Every row comes from one small tree of marks. Brackets hold a mark, then the marks that hang from it, in the order of their numbers. Every link used is in the known rows. Which tree was each row made from?
Known rows:
(K688 (K508 K131 K138 (K686 K882))): [ 31.5 -20.9  -9.8   0.0  -5.3  15.8   2.3  -4.1   5.7   1.8   3.4  -0.4
   3.3  15.3   5.2  -0.6   8.1  -2.4  -3.9 -11.5  27.4  -3.2 -17.6  17.2
  22.5   3.4  -9.5  -0.1  -0.7 -17.3   1.3  -1.2 -11.7  20.3   3.2]
(K138 (K508 K131 K686 K688)): [ -8.3   2.3  -0.5  -0.8 -25.4   7.2  26.6   4.8   5.8   5.2 -15.8  -8.4
   6.2  -5.7   2.8  -4.6   1.7   1.9  -2.4 -10.7  13.1  -3.4  -1.0  40.1
   4.7  -1.2  -6.7  -2.4 -16.4  -0.8 -15.1 -21.0 -15.0  -0.3   7.1]
(K688 (K508 K131 K686)): [ 18.3 -14.9 -13.5   4.4  -3.8   7.9  15.7  -1.7   3.3  -6.6  -1.8  -3.5
   5.5   6.4  12.1  -2.8  -0.7  -3.2  -3.6 -13.4  24.0  -2.7   0.8  12.6
  18.1   5.1  -7.3   1.2   3.8 -11.6  -7.6  -7.7  -6.4  10.5  -0.8]
(K138 (K508 (K686 K882) K688)): [-10.5  -0.8   1.3  -5.4 -15.4  10.6   0.0   3.8  -2.6  -0.9  -6.5  -8.8
   9.5  -0.8   4.1  -0.7  -1.0  -6.3  -4.8   0.0   3.0  -3.0  17.7  27.2
  15.5   6.3  -1.8   4.7  -8.8  -1.0   2.5  -4.9 -11.8  -7.7   7.0]
(K688 (K508 K131 (K686 (K331 K205)))): [ 18.0 -12.0 -10.1   8.0  -0.2  -1.2  14.0  -0.3   4.2  -3.4   1.5  -2.6
   0.9  -0.5   8.1  -2.1   0.7   0.3  -3.2  -2.0   5.7   3.3   0.8  -4.3
  -6.7   2.8  -3.1  -1.7   8.8  -3.2  -7.4  -1.8  -4.1   6.3  -4.5]
(K131 (K508 (K686 K331) K688)): [-39.1  10.7  -8.1  -0.9  -8.4  -7.4 -13.3   3.9  -4.8  -3.5   1.3   2.5
   0.8  -3.0   6.5  -7.3  -9.7   2.6   5.1 -12.8 -17.0   8.2   3.5  -0.5
  -4.5   8.8  -2.5  -2.6  14.4  11.2 -16.4   9.6  12.1  -2.6   4.5]
(K686 K508): [-19.1  15.0   8.3  -3.1   5.5  -5.0 -36.9  -2.3 -12.9 -12.9  -6.9   3.4
  -0.8  -0.7   7.2   0.6 -18.4  -4.7  -0.8 -11.6  -2.8  -5.1  32.8  -5.8
  29.2  -0.4   5.0  12.9  16.4 -13.8  21.6   6.9  16.8   6.2  -9.2]
(K893 K882): [-17.3  -5.9  -9.2  -5.0  18.8  -4.9   6.0   3.1  -9.1 -14.9   3.0   7.2
   7.2   0.4   6.1   1.4 -14.1 -11.9 -10.5  -0.1  -0.5 -18.2  27.7  -2.9
  26.0  18.9   0.3  15.7  -0.2  -8.0  28.1  27.6   3.7   9.1  -3.7]
(K205 K331): [-21.8   7.3   5.9   0.0  36.2 -20.1  -4.6  -6.2  -6.3   2.1  -0.9   5.5
   4.9  -7.2   0.2   0.1 -14.6  -2.7  -1.7  15.0   8.6   2.7  20.5 -26.3
  -2.2  -5.3   9.4   6.1  14.3  14.5  15.4  -0.3  13.2   0.0 -13.0]
(K138 (K508 K131 (K686 K331 K882) K688)): [  4.3  -3.9   3.1   0.4 -27.2   3.6  16.6   8.0   5.0  -1.0 -11.8  -8.7
   1.9  -5.6   0.2  -1.1   4.4   1.3  -3.6   0.0  -7.7   2.1   7.0  28.5
  -6.3   1.2  -2.0  -3.3 -17.7  -3.4  -8.8  -8.4 -16.8  -4.4   7.9]
(K688 (K508 K131 K138 (K686 (K331 K205) K882))): [ 31.6 -18.2  -6.4   3.6  -1.5   6.7  -0.2  -2.7   6.1   4.2   7.2   0.3
  -1.5   8.4   1.5   0.0   9.6   1.0  -3.4   0.1   8.0   2.8 -16.1   0.4
  -1.5   1.4  -5.0  -3.1   4.2  -9.6   1.5   3.7  -9.4  16.1  -0.7]
(K688 (K508 K131 (K686 K331))): [ 18.0 -15.7 -13.1   6.5  -4.8   2.4   8.4   0.8   4.7  -8.9  -0.1  -2.1
   0.8   1.5  10.5  -2.8  -1.1  -2.3  -4.7  -7.9   7.9   3.6   4.2   1.7
   3.6   3.6  -5.1  -1.2   7.4  -8.5  -6.5   1.2  -4.1   9.7  -1.7]
(K688 K508): [ -5.4  -8.2  -7.0   0.0   1.4   0.9 -17.9  -8.0  -2.9   2.1  -9.1  -1.4
   6.8   6.7  13.9  -3.4  -7.1  -6.2  -6.8 -11.4  16.8  -3.8  15.5  -2.2
  32.9   2.2  -4.9  10.3  19.9 -16.8  14.2   9.6   5.2  22.3  -8.6]
(K131 (K508 K138 (K686 (K331 K205) K882) K688)): [-26.2   7.4  -0.9  -4.0  -5.0  -3.3 -21.7   0.5  -2.6   9.6   7.7   4.6
  -1.6   3.7  -2.4  -4.6   1.2   5.6   5.9  -4.8 -16.6   7.0 -16.8  -1.3
 -10.0   6.8  -2.5  -4.5  11.3  10.3  -8.1  11.9   6.9   3.8   5.7]
(K205 (K331 (K686 (K508 K131 K688)))): [ -2.6  17.3   7.8   3.8  23.0 -15.1   9.2  -5.6   0.0   2.2  -3.4  -2.2
  -4.6 -10.7  -8.0   3.7  -2.5  -1.4   4.9  13.4   2.9  -9.9  13.3 -36.0
  -4.3 -11.5  10.6   6.0   9.1  13.9   3.8 -17.9  15.4 -22.2 -14.7]
(K138 K508): [-23.6   2.9   6.2  -5.1  -6.5  -3.1 -10.4  -0.3  -0.3   2.6 -11.2  -1.2
   6.7  -0.5   3.4  -4.1  -9.3  -3.2  -7.0 -10.1   3.9  -2.6  15.7  12.7
  22.7   1.4  -0.9  11.3   2.8  -9.3  21.4   0.4  -0.4  14.5  -5.0]
(K138 (K508 K131 (K686 (K331 K205) K882) K688)): [  5.0  -1.1   6.3   1.7 -22.5  -0.1  22.2   6.9   5.0   4.0 -10.7  -9.0
   2.0  -7.8  -2.1  -0.3   6.4   3.9  -2.0   5.7 -10.0   1.6   3.8  22.2
 -16.4   0.3   0.2  -3.5 -16.2   1.6  -9.3 -11.5 -16.4  -7.6   5.5]
(K508 K131 K138 (K686 K882) K688): [ 12.7  -9.0  -4.6  -4.0  -8.3  18.5  23.8   1.0   3.0   6.1  -0.6   1.1
   5.4   6.3  -2.0   0.9   9.6   1.8   2.0  -2.1  24.2   0.6 -26.9  37.0
   0.6  -3.8  -7.7 -12.0 -28.3   1.8 -21.0  -9.5 -17.2   0.7  17.1]

Write each row's tree:
[-46.8  14.5   0.4  -7.4 -13.3  -4.3 -26.9  -5.9  -0.9  20.4 -11.2   6.3
   1.1   6.3   2.5 -10.3  -4.0   7.3   5.0 -25.3   5.0   0.3 -21.2  13.5
  18.9  -1.4  -9.1   0.7  15.7  -3.1  -3.8   8.0  12.1  27.0   1.7] | (K131 (K508 K138 K688))
[ 16.4  15.5  16.8   1.3  14.9  -4.7  15.3  -5.8  -0.4   8.5   1.7  -5.3
  -5.5  -0.1 -15.3  10.6  13.5   1.8   8.9  16.7  -8.1 -18.6  -7.0 -38.2
  -6.2  -7.6  10.6   6.9  -5.3   2.7   9.2 -15.1   9.7 -30.2 -11.2] | (K331 K205 (K686 (K508 K131 K138 K688) K882))
[-10.0  18.9   7.1   2.1  28.5 -14.2  -3.5  -6.3  -3.1   1.0  -0.4  -2.0
  -3.6 -11.0  -6.7   3.7  -5.2  -4.5   3.7  16.3   0.5  -8.6  20.5 -42.0
  -1.0  -9.9  12.0   8.5  15.0  16.3   9.5 -11.4  19.1 -23.8 -15.9] | (K205 (K331 (K686 (K508 K688))))
[ 12.3  -6.5   6.4   1.7  -8.6  -3.7  19.6   8.1   4.9  -7.1   0.0  -3.8
   1.2  -2.7  -3.5   1.2   1.8   1.5  -3.8   4.3 -10.8   2.5   5.0   9.7
 -12.9   5.8   2.8   0.5 -13.8  -1.9   4.9  -8.3 -12.4  -4.4   1.4] | (K138 (K508 K131 (K686 (K331 K205) K882)))
[ 11.5  13.6  15.5   1.3  31.6 -10.6   5.0  -4.2  -7.8  -8.9  11.5  -3.9
  -2.1   0.1 -10.8  13.0   2.4  -5.9   6.3  21.7 -17.7 -17.3  18.9 -59.9
  -0.1   2.6  17.5  15.8   4.7   4.8  25.5  -4.5  19.1 -39.4 -16.8] | (K331 K205 (K686 K508 K882))
[ 11.2  -9.1  -4.4  -0.8  -9.7  11.1  13.5   4.5   4.6   2.5   2.2   2.7
  -2.1  -0.7  -3.8   0.9   8.4   3.2   0.7   6.2   0.7  10.4 -21.2  21.8
 -20.1  -5.6  -4.2 -15.7 -23.4   6.2 -19.7   2.9 -14.0  -0.3  15.5] | (K508 K131 K138 (K686 K331 K882) K688)
[ 18.5 -12.9  -9.8   4.7  -1.1   5.1   1.0  -3.1   8.4   8.4   5.1   1.4
  -2.3   3.9   2.6  -3.6   6.0   2.7  -3.4  -5.1  12.8   4.5 -20.4   2.2
  -5.0  -2.2  -6.9  -4.5   9.2  -4.4  -3.4   0.2  -5.7  19.0  -2.6] | (K688 (K508 K131 K138 (K686 (K331 K205))))
[ 15.1  11.8  23.3   1.8 -13.1 -12.0 -29.2  -0.6  -3.6   9.4 -11.6  -0.1
 -14.4  -5.7  -9.3   6.4   6.8   9.8   3.3  15.3 -36.0   2.0   5.1 -11.9
 -23.2 -12.0   8.1  -2.3   2.2 -11.4   9.9  11.5   1.0   5.1  -4.9] | (K686 (K331 K205) (K508 K131 K138 K688) K882)
[  0.5   9.1  15.2  -8.8 -10.1   8.3 -49.3  -5.3 -12.1   1.4 -10.8  -0.4
  -1.8   8.1   0.8   5.3  -1.8  -3.3   0.4  -3.0  -3.4  -8.8  18.7  10.9
  34.2  -4.6   1.8   8.7   4.7 -22.8  21.4  12.5   3.2   9.6   0.9] | (K686 (K508 K138 K688) K882)
[-38.7  13.2  -4.3  -3.0  -4.4  -5.1 -20.5   0.1  -0.9  13.7   6.1   6.1
  -2.3  -0.9  -1.2  -8.2  -1.9   7.3   5.9  -9.7 -12.5   8.7 -21.0  -0.4
 -13.4   2.6  -4.6  -6.0  16.4  15.8 -13.2   8.5  10.8   7.0   3.5] | (K131 (K508 K138 (K686 (K331 K205)) K688))
[  4.5  -5.4  -3.9   2.9  17.2  -2.0  19.4   4.1   6.3  -0.2  17.7  11.1
  -4.0  -3.3  -7.5  -1.3   0.5   6.4   0.2   5.5   2.1  13.7 -29.4  -3.8
 -35.0  -3.8   0.2 -12.4 -11.3  16.4  -7.4  -1.0  -3.2   3.9   2.9] | (K508 K131 K138 (K686 (K331 K205)))
[ 12.1  -5.6   0.1   1.1  -3.0   5.6  21.6   3.1   4.3   9.6   4.0   1.6
  -2.0  -3.5  -7.1   1.9  11.6   6.9   2.6  14.6  -1.8   9.3 -25.3  13.1
 -34.8  -6.4  -1.6 -16.1 -21.6  12.8 -20.6  -0.6 -14.1  -5.6  11.8] | (K508 K131 K138 (K686 (K331 K205) K882) K688)
[ 15.1   5.2  16.7  -0.6 -22.7  -4.4 -40.5   1.1  -3.2  -1.2 -14.3   0.9
 -14.5  -1.7  -4.8   4.6   2.8   4.8   0.5   3.7 -31.8   3.1  12.3   0.8
  -3.0  -9.8   3.9  -1.1  -0.7 -21.8  11.2  18.0   0.8  12.5   0.8] | (K686 K331 (K508 K131 K138 K688) K882)
[-11.9  23.1  16.1   7.3 -11.3 -21.5 -13.0   1.0  -4.2   5.4 -18.1  -1.9
 -12.6 -19.4  -1.6   0.2  -5.2  11.1   3.6   7.7 -33.8   3.7  18.7 -14.9
 -31.3 -13.5   7.9  -2.4  11.7   0.7  -4.1   2.9  10.3  -0.9 -10.7] | (K686 (K331 K205) (K508 K131 K688))
[-39.9  13.4  -4.7   0.4  -3.8 -11.1  -7.7   3.2  -4.8   1.4   1.9   1.6
   0.6  -5.1   4.3  -6.9  -7.4   4.9   6.3  -6.6 -19.3   7.7   0.0  -6.0
 -14.6   8.1  -0.6  -3.0  15.5  16.3 -16.9   6.3  12.7  -6.0   1.9] | (K131 (K508 (K686 (K331 K205)) K688))
[ -7.9  12.5   1.9  -2.8  18.3   2.1 -16.1  -4.2  -2.2  -8.8   8.8   2.5
  -5.4   2.3  -6.3   4.3  -4.6  -9.4   2.4  -4.4  -0.7 -12.2   8.6 -36.4
  24.4  -3.4   5.9  13.2   7.6  -2.3  22.4   0.8  21.4 -14.8 -10.9] | (K331 (K686 (K508 K138)))
[ -6.5  -0.6  -9.4  -2.3  -7.3  16.3  26.2   0.5   5.5  11.6  -2.8   2.9
   4.3  -0.4  -0.2  -4.4   4.7   4.3   2.3  -9.5  30.8   2.7 -32.3  38.8
  -5.0  -8.9 -10.7 -14.2 -21.6   9.6 -28.4 -13.8 -11.6   5.5  14.3] | (K508 K131 K138 K686 K688)
[ 13.7   8.9  11.8   1.1  28.8 -12.2   0.0  -6.0   0.3  -1.5   5.3   1.2
  -5.8  -1.6 -12.3   7.4   1.6  -2.7   3.9  16.6   0.9 -10.1   7.2 -40.7
   1.4  -8.1  12.0   7.8   5.2   6.1  17.5 -11.5  12.4 -17.7 -14.0] | (K205 (K331 (K686 (K508 K131 K138) K882)))
[-17.7   1.6  -0.6  -3.9   8.9  -6.9 -24.6   1.7  -2.6  -1.5  18.7  10.1
  -2.5   8.5  -4.1  -3.2  -3.3   3.7   4.1  -6.1 -17.4   9.0 -16.1 -14.0
  -6.5  11.9   0.2  -0.2  13.4   7.1   6.3  15.5  10.5   6.8   1.8] | (K131 (K508 K138 (K686 (K331 K205) K882)))
[ 15.5 -15.1  -8.8   3.3   9.9   2.1 -12.7  -1.7  -4.1  -9.4  10.2  -3.2
   4.2   4.0   9.6   2.2  -1.9  -7.8  -5.9   8.6  -4.4   3.3  19.4 -17.4
   4.3  10.1   1.6   5.4  16.4  -3.6  10.5  14.4  -0.2  -1.5  -4.7] | (K688 (K508 (K686 (K331 K205) K882)))
[-18.6  -0.7  -3.7  -7.4   5.3   2.2 -22.9   0.4  -3.5  -4.5  15.8   9.7
   2.3  15.4   0.1  -4.0  -4.9   0.1   3.9 -17.2   0.5   2.8 -16.7   3.0
  18.0  14.1  -3.9   2.5   9.1  -1.0   5.9  10.0   8.4  10.8   5.5] | (K131 (K508 K138 (K686 K882)))
[ 11.2  -8.5  -5.2   0.6  -6.9   9.4  40.5   4.9  -2.4 -11.6  -6.4  -5.2
   9.4   0.2   5.9   3.3   1.9  -1.4   2.6   1.9  14.4  -1.3   3.8  29.0
  -1.3   3.4  -2.2  -8.1 -29.0   2.6 -25.9 -11.9 -14.0 -17.7  14.8] | (K508 K131 (K686 K882) K688)
[-12.8  16.6   1.6  -3.2   9.3   4.9 -13.9  -5.0  -2.1  -1.9   0.2  -1.1
  -4.7  -1.2  -5.4   3.3  -1.1  -7.5   3.7  -3.6   0.6 -13.1   7.5 -27.3
  21.7  -7.3   4.1  10.5   6.0  -0.1  12.1  -1.8  18.9 -17.5  -8.2] | (K331 (K686 (K508 K138 K688)))
[ -6.9  -1.7  -9.2   0.9  -9.1   8.3  15.3   3.8   6.7   9.2  -0.1   4.4
  -2.8  -7.1  -2.5  -4.4   3.9   5.7   0.9  -1.3   6.8  12.8 -26.3  23.4
 -25.5 -10.2  -7.2 -17.4 -16.7  13.5 -26.9  -1.4  -9.0   4.5  12.5] | (K508 K131 K138 (K686 K331) K688)
[ 30.6 -21.5  -9.6   2.3  -6.1  10.3  -5.1  -1.8   6.9  -0.3   5.4   0.9
  -1.7  10.4   3.8  -0.7   7.6  -1.6  -5.1  -5.5  10.0   4.0 -12.7   6.3
   8.2   2.1  -7.0  -2.7   3.0 -14.6   2.3   7.1  -9.5  19.7   2.0] | (K688 (K508 K131 K138 (K686 K331 K882)))
[ 10.3  12.0  11.2   2.6  22.8 -13.6   7.4  -5.3  -1.7  -1.5  -2.5  -3.4
  -4.5  -6.1  -9.0   7.4   0.9  -3.0   5.1  18.6  -2.0 -11.4  17.7 -37.5
  -0.6  -8.2  12.6   7.1   3.9   8.1   8.9 -14.3  11.8 -25.5 -12.4] | (K205 (K331 (K686 (K508 K131 K688) K882)))
[ -6.5  -0.6 -10.0   2.4  -6.4   7.1  43.1   4.2  -0.5  -5.6  -8.3  -3.3
   8.5  -6.4   7.6  -2.1  -3.0   0.9   2.8  -5.1  20.1   0.9  -2.2  30.1
  -6.2  -2.0  -4.9 -10.0 -22.3  10.6 -33.3 -17.3  -8.8 -13.1  12.0] | (K508 K131 K686 K688)
[  3.1  -9.8 -12.1   4.5   9.8   0.6 -10.7  -1.9  -2.7  -4.9   9.0  -2.0
   3.3  -0.5  10.5  -1.6  -5.1  -5.9  -5.7   3.7  -0.1   4.4  15.4 -16.3
   0.8   6.6  -0.1   3.7  20.8   2.2   5.4  10.6   3.4   2.3  -6.8] | (K688 (K508 (K686 (K331 K205))))
[ 12.4  -9.5   3.5   0.5 -13.2  -0.2  13.9   9.1   5.0 -12.3  -1.4  -3.1
   1.1  -0.6  -1.3   0.3  -0.4  -1.0  -5.0  -1.4  -8.8   3.1   8.0  16.1
  -2.9   6.9   1.0   1.1 -15.1  -6.2   5.7  -4.7 -12.6  -0.8   4.0] | (K138 (K508 K131 (K686 K331 K882)))
[  4.9  -3.4   2.8  -2.0 -25.7   8.9  23.7   5.3   4.2   1.1 -14.0  -9.5
   6.9  -0.8   1.6  -1.1   4.9   0.3  -2.4  -5.4   8.9  -4.6   2.9  39.4
   8.2   2.5  -4.7  -1.1 -21.1  -6.5 -10.0 -17.7 -18.7  -3.6   9.5] | (K138 (K508 K131 (K686 K882) K688))
[ 16.4 -18.5 -11.5  -1.1   4.1  12.3 -30.0  -3.5   0.0  -2.2  13.2   1.6
   1.0  10.3   6.2  -0.3   1.9  -7.8  -7.4  -0.1   5.1   5.4   1.3  -4.8
  15.4   5.8  -4.6   3.1  15.3  -9.6  14.5  19.4  -2.5  15.4  -0.1] | (K688 (K508 K138 (K686 K331 K882)))
[ 23.4 -13.6   0.9   1.3  16.5   0.1  17.5   4.6   3.9  -5.5  19.7   9.2
  -3.2   3.4  -9.3   3.8   5.2   3.8   0.2  12.2  -3.7  11.7 -23.8  -5.1
 -30.0   1.4   2.7 -10.4 -17.7   8.3   0.3   3.6  -8.4  -0.8   5.9] | (K508 K131 K138 (K686 (K331 K205) K882))
